In the rows, 128 means zero.
Known rows, with every way that one mark hangs from another:
viluka{topov{pazir}}: [135 119 130 120 117 128 131 159 101 134 122 127 156 123 112 147 139 149
  98 111 135 124  88 163 123  87 113 178 163 140 120 141 120  96 156 132
 136 128  98 146 109 143 142 162 108 117 131  92 143 111 122  84 139 144
 125 125 122]
fafufak{begab{viluka}}: [134 137 113 144 148 148 143  92 143 140 126  99 131 105 110 140 173 134
 120 100 148 122 133 184 130 104 202 191 132 134 155 162 123 112  89 136
 147 131 123 120 120 121 152 148  98 126 132 161 117 113 146 119 164 133
 117 154 103]
pazir{topov{viluka}}: [160 130 125 108 125 140 136 114 112 136 121  99 138 156 144 121 149  95
 115 114 105 119 103 167 169 111 156 167 163 148  74 147 114 109 139 157
 116 134 106 135 130 142 124 153 114 120 121 134 145 128 121  85 195 131
 129 133 106]
viluka{sipeses topov{pazir}}: [151 118 149 110 111 123 133 195 102 133 137 123 191 142 110 146 157 149
 100 114 127 114  69 156 132 103  88 149 171 150 139 144 122  91 164 117
 143 130  98 140 117 121 132 151 111 144 125  97 158 109 130  86 123 158
 133 102 144]
zerul{darob{pazir vake{badad sipeses}}}: [146 102 127 151 145 120 119 108 115 124 121  96 120 107 129 104 128 116
 108 119 131  99  97 169 164 122 148 125 119 141 120 197 173 144  97  64
 140 115  77 144  75 135 157 132 133  58  95  43 126 121 147 175 170 144
 159 178 152]
pazir{darob{vake{badad sipeses}} topov}: [ 97 130 117 141 140 118 146 123 118 109 125  83 131 166 134  79 156 150
 122 144 115  91 123 183 157 147 161 154 133 158  51 152  81 160  88  56
 149 111   4 156 105 115 131 137 157  55 113  77 140 180 140 130 144 156
 182 183  98]
topov{viluka{sipeses{vake}}}: [145 114 143 106 102 139 114 156 127 120 147 122 198 153 138 155 147  89
 127 103 146 117  81 119 160 112 124 157 168 136 135 138 137  68 150 116
 146 136  97 143 118 143 133 155  81 140 103 125 149 143 139 143 164 155
 149 112 140]
zerul{darob{pazir vake{badad}}}: [147  96 141 140 135 123 112 115 112 138 112  90  88  83 117 103 135 110
 110 119 152 111 102 170 157 122 144 130 110 127 114 195 152 144 103  98
 149 118 112 147  80 126 155 135 123  91  87  43  99 113 142 155 170 113
 168 162 150]
sipeses{vake{darob{zerul}} viluka}: [117 107 139 132 119 144 119 103 117 143 123 113 184 130 127 163 141 115
 137  80 165 108  98 114 111 133 134 249 118 135 107 164 109  74 121 109
 151 141  92  88 110 153 161 151 109 121 152 161 131 160 113 155 136 146
 148 149 127]
darob{pazir{topov{viluka}} vake{sipeses}}: [189  99 108 141 129 124 126 107 112 121 125  93 153 153 158 105 134 125
 112 120 105 127 100 169 179 126 157  90 137 145  82 159 168 113 105 119
 135 125  63 171  99 142 124 113 129 101 134  65 160 156 100 105 181 129
 127 159 136]
begab{viluka{topov}}: [137 126 133 138 144 132 150 129 124 144 121  90 154 130 100 123 151 128
  95 127 145 133 102 153  82 106 129 191 162 161 171 140 133 111  92 144
 130 136 119 135 128 111 156 147 113 125 119 151 135  94 150  78 142 112
 146 129  98]
pazir{darob{vake{sipeses} zerul}}: [ 76 108 114 152 149  88 115 104  94 132 144  98 146  96 145 120 138 149
 110 117 114 124 107 148 121 144 146 168 101 134 115 146 121 115 114 113
 148 122  63  97  96 116 142 131 141 116 141 119 149 147 106 170 137 143
 139 185 130]
zerul{darob{pazir{topov} vake{sipeses}}}: [175 103 109 129 143 109 110 116  90 132 127  73 149 136 147 108 139 134
 105 119 109 112  96 144 167 115 134 121 113 140  64 191 170 110 109 100
 143 105  83 173  95 119 152 114 126  58 107  40 170 101 126 118 184 142
 124 169 133]
pazir{darob{vake zerul} topov{viluka}}: [115 116 130 130 138 118 112 118 104 130 114  93 122 131 145 101 157 136
 122 121 109 131 102 156 142 153 172 107 126 118  76 150 110 132 125 145
 147 140  66  99 106 105 117 114 146 157 149 132 140 154  87 102 169  95
 128 160 120]
sipeses{viluka{topov{pazir{darob{zerul}}}}}: [ 75 116 150 135 115 122 122 143  99 150 108 124 160 143 114 157 140 190
 113 107 114 122  92 145  83 126 123 179 148 107 135 129 123  88 131 123
 137 146  84  63  97 130 134 132 136 140 154 145 149 109 109  89  97 130
 133 131 123]
vake{badad darob sipeses{viluka}}: [121 138 127 153 123 139 164  93 129 119 108 128 160 175 127 109 141 106
 140  83 116  76 112 171 151 124 149 238 149 177 103 164 100 148  91  43
 117 139  30 109 116 168 163 170 136  73 128 144 126 158 144 163 131 188
 191 163 120]
begab{fafufak gemere viluka{sipeses topov}}: [146 159 118 146 123 163 165 174 136 132 125  64 195 135  93 131 180 130
  90 160 139 121 147 184  80 107 115 151 138 111 162 130 165  61  72 104
 135 169 115 119 126  62 165  81 131 159 115 202 157  79 187  74 134 124
 161  94  80]
pazir{topov}: [152 124 125 109 129 129 137 124 106 140 125  92 134 134 123 121 155 118
 106 128 117 110 111 165 147 109 137 224 150 157  52 147 102 108 131 147
 143 112 115 157 126 132 133 156 108  86 110 112 142 111 118  91 174 141
 131 143  99]
gemere{begab{fafufak viluka{topov}}}: [126 124 112 151 152 144 162 163 154 115 110  83 158 120 113 129 118 115
 106 150 106 170 116 156  67 107 124 186 146  96 117 137 148 100  90 127
 132 135 139 123 133  99 162 121  96 103 119 160 103  87 170  68 146  99
 110  84  78]
pazir{darob{vake} topov{viluka{sipeses}}}: [135 123 127 104 127 113 129 155 110 130 121  89 166 167 155  82 173 132
 121 121 100 111  85 141 159 142 150  77 147 132  78 141 112 126 119 112
 144 137  40 158 119  98 112 122 139 163 124 109 161 149 126  95 157 121
 135 146 114]
viluka{topov}: [125 108 131 122 117 119 137 136 109 157 133 104 152 131 102 127 138 114
 102 128 129 131  92 157  99 102 110 212 155 155 122 144 120 101 129 134
 142 125 125 153 127 118 157 178 107 120 120 119 135  95 120  86 142 125
 132 129 107]
begab{fafufak viluka}: [131 146 113 144 153 145 140 113 129 128 123  77 136 101 122 123 150 107
  98 127  98 111 146 180 106  99 157 193 118 106 117 132 144  99  83 154
 132 138 116 109 120 112 162 111 124 100 119 167 125  96 178 123 170 138
 145 118  93]
topov{pazir viluka{sipeses{vake}}}: [163 131 148 106  94 142 110 177 117 108 138 137 201 150 146 171 143 123
 126  87 144 111  72 141 189 100 122 121 160 122 130 130 137  58 180 112
 143 136  69 137 107 160 117 137  89 140 123 104 148 155 145 136 147 181
 154  96 150]
viluka{sipeses{vake{badad}} topov}: [131 102 163 122 100 150 135 182 140 128 146  98 184 162  95 138 169 118
 115 144 179 107  86 156 122 135  97 207 185 167 141 153 102  96 120  47
 173 131  84 162 107 121 154 159  91 116  86  98 126 146 150 117 120 136
 189 116 124]
fafufak{begab{gemere}}: [117 146 113 124 110 154 139 105 145 151 130 111 134 105 113 146 156 118
 117 126 168 121 164 202 162  98 188 204 112 124 130 156 107  56 116 124
 149 141 152 146 105 117 154 153 100 137 128 162 116 113 136 126 169 139
 126 146 102]
viluka{sipeses{vake}}: [137 110 140 107 109 129 116 166 118 133 152 103 196 124 129 142 153 109
 112 121 156 108  87 131 145 116 112 211 143 149 116 142 121  55 147 105
 160 125 107 161 123 125 140 165  78 110 104 113 147 131 143 150 147 175
 155 125 124]
viluka{sipeses topov}: [142 109 140 113 117 116 138 177 105 156 134 104 188 147 116 130 163 116
  99 128 125 115  84 140  99 114  91 185 168 166 138 141 128  91 135 111
 146 140 120 153 130 104 151 158 112 146 112 121 146  91 130  94 133 134
 139 118 125]
zerul{darob{pazir{topov{viluka{sipeses}}}}}: [182 129 145  99 121 132 107 143  91 142 108  98 167 159 147 121 152 108
 106 104 106 101  68 130 188 116 129  95 148 126  83 176 188 109 136 133
 126 134 129 121 119 116 123 111 117 129 107 103 159  89 138  90 199 127
 124 120 145]
pazir{topov{viluka{sipeses}}}: [176 126 139 104 113 135 138 149 110 128 126 105 177 178 135 117 165 101
 121 118  97 108  84 155 168 118 132 140 179 148  79 142 127 106 146 131
 121 144  91 127 133 117 115 142 110 147 115 141 157 128 135  88 175 143
 141 119 121]
gemere{begab{fafufak viluka}}: [117 142 105 140 153 142 156 143 155 101 117  83 138  95 133 126 113 105
 115 135  93 150 125 169 105 104 142 191 125  85 100 139 143  96 106 145
 126 130 149 113 135 118 149 120  91  89 120 162 101  92 173 117 167 124
 109  94  83]
fafufak{begab{gemere viluka}}: [127 156 109 142 132 166 152  97 165 141 121  97 134 106 112 148 163 140
 111 121 184 122 171 203 142  95 200 183 109 119 170 154 122  68  83 129
 142 148 137 125 107 103 157 117 108 141 135 206 120 117 160 121 167 133
 138 151  90]
vake{badad sipeses}: [116 130 125 138 130 131 157 107 130 115 137 114 138 142 121 122 133  97
 115 125 126  94 123 193 157 107 145 228 160 169 113 153 106 133 119  78
 128 112  71 125 102 157 153 169 122  58  97 120 113 143 147 159 155 181
 180 156 120]

Rows:
[126 134 116 135 126 127 153 105 115 138 116 124 186 162 137 121 137 113
 127  75 106  85  83 129 136 111 141 235 136 162 102 150 123 105 107  81
 118 129  54 119 125 168 163 178 132  83 147 145 151 128 133 153 135 190
 148 161 118]
vake{darob sipeses{viluka}}
[144 130 110 135 142 139 156 174 148  97 126  82 178 120 133 126 131 108
 106 132  94 135 106 155 113 112 122 168 143  93 112 139 154  82 118 125
 128 132 139 109 145  91 150 115  94 122 117 167 110  91 182 125 149 141
 118  79  91]
gemere{begab{fafufak viluka{sipeses}}}
[117 143 135  96 116 118 139 153 105 131 120 104 172 185 137 109 178 119
 119 116  90  93  83 141 174 131 146 121 161 129  71 124 111 124 132 129
 132 139  81 116 137 109 107 139 133 145 127 137 164 136 132  88 165 143
 134 133 109]
pazir{darob topov{viluka{sipeses}}}
[152 151 123 138 143 143 145 147 125 129 135  72 171 112 124 124 167 115
  98 134  96 106 120 174 109 108 135 165 136 113 124 130 157 101  90 135
 133 142 120 113 124  94 161 107 125 138 110 165 140  90 190 123 150 150
 144 107 103]
begab{fafufak viluka{sipeses}}
[144 144 131 133 127 153 161 168 127 140 134  82 199 142  97 132 176 137
  91 141 175 120 115 175  90 112 115 165 154 150 191 138 144  66 107 106
 135 163 118 138 129  77 157 113 120 164 122 198 154  83 176  76 128 129
 163 114  91]
begab{gemere viluka{sipeses topov}}
[158 123 130 116 137 127 107 121  83 145 113  83 129 116 132 128 140 120
 101 121 113 104  92 150 165 105 131 171 122 123  54 182 157 110 123 141
 140 121 151 149 112 122 144 130 115  73 111  80 147  85 129  96 195 130
 117 143 119]
zerul{darob{pazir{topov}}}
[118 121 150 136 112 143 119 149 113 110 138 113 167 128 109 153 170 101
 134 101 183  93  91 145 151 147 124 217 144 153 113 178  80 136 130  67
 171 135  82  74 108 126 147 146 121 129 125 151 110 202 128 178 132 155
 176 153 148]
viluka{sipeses{vake{badad darob{zerul}}}}
[151 129 127 137 125 156 127 187 135 127 150  67 216 142 106 146 174 129
 104 148 143 119 110 137  68 118 110 175 158 124 143 125 152  65  77  89
 175 140  88 141 128  84 168  99 100 122 105 144 160 112 183  86 131 134
 165  83  94]
begab{fafufak viluka{sipeses{vake} topov}}
[138  99 151 110 104 130 124 184 118 142 146  97 211 151 113 152 155 127
 108 133 163 126  77 121 101 121  90 203 168 158 130 137 126  55 135  93
 173 132 104 176 121 114 159 159  82 128 102 102 150 117 137  98 123 141
 146 110 122]
viluka{sipeses{vake} topov}
[104 111 125 131 126 128 108 119 101 125 133 106 155 104 125 154 132 103
 130  81 174 115  88 131 133 122 135 242 108 138 109 169  93 102 137 129
 172 119 119  91 112 146 158 158 111 119 158 145 133 177 105 167 149 154
 141 160 131]
sipeses{vake{darob{zerul}}}
[140 126 117 142 137 142 158 195 149 108 116  82 194 138 119 125 136 124
 109 155  95 159  93 147  69 117 104 159 168 104 131 136 159  92 103 101
 129 139 132 119 145  75 154 110 103 138 112 165 121  88 177  77 131 107
 113  63  88]
gemere{begab{fafufak viluka{sipeses topov}}}
[149 129 135 110 102 143 129 151 113 125 135 128 205 158 144 131 158  79
 138  69 164 101  61 106 165 114 130 159 143 145 122 151 114 102 134 106
 151 135  69 130 133 143 144 156 113 150 143 139 144 179 140 146 158 161
 149 126 134]
topov{viluka{sipeses{vake{darob}}}}
[ 74 137 134 122 113 110 134 163  93 137 117 125 152 133 115 126 143 162
 102 108 121 113  87 157 117 105 123 160 149 117 114 127 106 113 140 129
 145 122  85 130 111 128 138 155 136 116 142  95 151 118 123  87 123 144
 133 129 114]
viluka{topov{pazir{darob}}}
[139 142 119 144 120 164 160 153 159 147 127 100 192 149  95 142 194 151
 106 128 186 135 137 173 109 112 161 152 150 140 193 156 141  66  71  90
 152 163 127 133 121  69 154 113 110 180 133 210 142 101 162  82 127 113
 143 126  96]
fafufak{begab{gemere viluka{sipeses topov}}}
[142 136 111 147 134 156 155 179 139  91 110 110 163 124 118 145 110 156
 112 134 102 156 114 169  87  97 118 144 153  79 114 138 142  90 118 128
 133 135 116 114 129 118 149 109 100 104 134 140 115 104 170  64 136 122
 112  67  88]
gemere{begab{fafufak viluka{topov{pazir}}}}
[149 113 154 107  97 144 118 208 110 123 142 117 214 155 117 163 157 155
 108 114 167 116  71 134 128 104  78 164 170 149 132 136 120  55 166  86
 174 122  79 163 101 136 145 144  89 125 119  83 161 132 134  97 118 168
 152  97 141]
viluka{sipeses{vake} topov{pazir}}
[143 103 120 143 148 101 107 111  97 137 123  93 150  94 146 115 116 120
 108 101 120 111  85 132 160 114 134 124 107 125 118 181 191 100 114 104
 141 113 103 159  87 130 157 131 125  69 105  52 146  88 135 160 177 148
 132 172 151]
zerul{darob{pazir vake{sipeses}}}
[134 138 118 148 150 142 154 136 128 141 124  73 147 118 104 117 160 124
  97 140 113 132 139 170  64 101 137 187 144 121 132 135 157 105  61 138
 139 142 109 122 115 102 172 104 120 117 121 157 137  88 172  71 146 110
 143 106  89]
begab{fafufak viluka{topov}}
[ 91 159 125 114 121 121 124 132  99 122 116 141 139 139 150 126 128 136
 118  90 103 103  95 162 176  96 164 117 138 101 114 125 115 119 146 161
 122 137  83 101 109 160 109 150 127 134 144 114 144 139 130 121 164 157
 133 135 133]
topov{pazir{darob} viluka}
[132 125 122 130 141 151 135 182 166  80 139  80 199 125 136 146 126 116
 119 144 131 144 107 135 105 116 115 176 139  88 108 133 143  54 119  98
 156 122 125 131 133  98 151 111  70  96 107 152 123 119 196 133 145 143
 124  69  88]
gemere{begab{fafufak viluka{sipeses{vake}}}}
[ 78 100 125 138 136  95 107 115 100 145 124  88 113  74 137 111 140 138
 109 124 126 131 104 151 113 154 151 163 103 118 110 151 105 118 121 146
 159 127  98 105  92 103 139 141 144 142 145 117 121 135  98 146 139 120
 123 174 126]
pazir{darob{vake zerul}}
[ 96 116 128 141 126 113 101 127  97 121 118 137 120 102 149 132 131 152
 119  90 121 129  90 157 158 139 168  77 119  90 125 146 122 118 149 156
 132 144  58  72  84 137 112 118 141 171 153 117 134 164 103 131 144 124
 128 149 155]
topov{pazir{darob{vake zerul}} viluka}
[194  93 119 124 131 129 112 112 112 141 112  81 120 125 148  98 141 118
 108 122 119 139 103 169 174 132 164  87 133 131  85 162 150 105 115 153
 145 127  97 176 101 124 124 116 119 139 127  63 133 151  93  94 181  96
 124 148 135]
darob{pazir{topov{viluka}} vake}
[133 119 132 136 117 146 127 117 111 117 121  97 129 119 113 120 133 105
 128 107 182  93 105 160 160 116 149 211 118 142 101 181 105 132 101  86
 172 108  98 139  99 159 153 152 117  83 125  79 103 204 126 164 147 143
 181 161 139]
sipeses{vake{badad darob{pazir}}}
[116  91 135 165 134 124 127 106 125 113 146 109 118 108 131 129 135 119
 118 123 136 121 123 197 146 151 157 178 134 162 128 175 113 139 121  82
 148 126  57 104  87 133 150 129 128  95 113 116 110 166 118 180 151 145
 174 173 141]
darob{vake{badad sipeses} zerul}
[173  66 127 148 133 115  97 108  98 134 112  63 104  83 138 120 150 142
  93 136 130 146 108 175 134 145 146 139 107 131  76 180 139 103 119 156
 167 117 127 137  88 104 136  99 132 134 142  73 132 139  73 105 163  95
 117 161 139]
darob{pazir{topov} vake zerul}
[119 106 130 161 128 130 146 113 103 149 113 118 199 170 120 147 139 132
 126  86 121 113  81 122  79 131 118 234 149 163 129 160 129 111 102  79
 121 151  71  74 123 137 164 150 133 117 161 171 156 138 108 118 114 146
 137 152 134]
vake{darob{zerul} sipeses{viluka{topov}}}
[131 112 137 121 100 145 139 143 129 160 118 108 200 168 104 135 144 126
 132  86 170 113  92 102  87 121 112 244 148 156 115 150 112  75  98  72
 162 140  64 162 127 154 166 170 100 102 133 120 149 138 132 100 114 136
 162 123  99]
sipeses{vake{darob} viluka{topov}}
[194 103 143 113 106 149 111 157 111 119 134  92 194 172 144 137 158 115
 115 119 143 117  81 145 183 124 126 120 156 135  84 145 159  59 130 118
 160 132 116 157 112 130 121 115  93 133 109  89 166 156 124  97 170 136
 141 111 138]
darob{pazir{topov{viluka{sipeses{vake}}}}}
[130 142 114 148 129 170 161 118 161 151 122 102 158 133  91 148 169 152
 110 137 187 145 160 195 104 104 186 185 134 132 192 154 123  71  76 119
 148 155 125 134 117  86 165 115 111 155 141 197 130 108 152  77 143  99
 139 142  79]
fafufak{begab{gemere viluka{topov}}}
[128 158 108 148 132 169 160 139 138 135 117  67 162 115  97 128 156 121
  90 155 146 129 160 196  75  95 146 183 125 107 148 125 151  65  67 121
 136 163 122 128 116  87 177  91 122 133 127 194 139  79 178  66 161 113
 159 102  62]
begab{fafufak gemere viluka{topov}}
[131 132 142 120 112 150 134 158 122 115 138 108 170 144 111 120 168  97
 131 100 183  88  91 150 166 128 118 216 139 163 105 169  79 133 115  54
 168 123  63 142 116 137 149 165 113 107 116 114 121 191 151 164 134 177
 190 143 131]
viluka{sipeses{vake{badad darob}}}
[128  96 151 119 112 150 132 150 136 157 129 100 198 161 112 154 139 133
 117 108 154 128  97 118  77 121 104 241 162 155 127 133 129  35 117  88
 160 137  96 177 111 143 158 164  82  91  99 101 146 104 132  92 122 119
 158 111 106]
sipeses{vake viluka{topov}}
[112 133 128 131 122 148 132 127 125 114 131 112 136 132 106 124 141  90
 135 101 183  90 106 157 160 111 145 246 129 157  99 170  66 136 112  75
 157 116  70 138 110 159 152 174 111  77 116 113 109 191 141 167 149 159
 182 148 116]
sipeses{vake{badad darob}}
[137 127 128 154 124 136 161  86 121 124 106 113 161 165 126 106 140 124
 131  93 130  83 106 166 160 128 150 210 133 160 112 160 133 141  83  55
 123 132  68 116  99 174 154 149 139  75 131 110 119 166 135 163 122 172
 182 168 141]
vake{badad darob{pazir} sipeses{viluka}}
[ 85 115 142 149 125 115 111 134  99 111 119 121  92  85 122 123 140 159
 115 115 145 109 116 198 150 140 151 126 120 108 113 168  81 156 139 107
 154 127  48  74  69 127 126 126 157 126 135  96 100 177 109 156 120 135
 167 166 146]
topov{pazir{darob{vake{badad} zerul}}}
[179 120 141  98 105 147 122 165 129 121 142 102 202 185 140 142 163 104
 127 116 138 103  89 133 172 121 130 160 174 149  71 136 122  67 142 105
 158 133  78 154 126 125 123 142  91 128 109 121 164 150 133  98 177 148
 149 110 117]
pazir{topov{viluka{sipeses{vake}}}}
[ 88  96 132 145 130 111 104 160  87 146 123 110 137 105 118 134 142 185
  95 116 138 140  91 162  99 138 134 117 125 113 130 145 110 116 136 134
 164 130  64 110  87 108 137 118 143 150 155  93 136 142  92 103 109 112
 126 151 135]
viluka{topov{pazir{darob{vake zerul}}}}
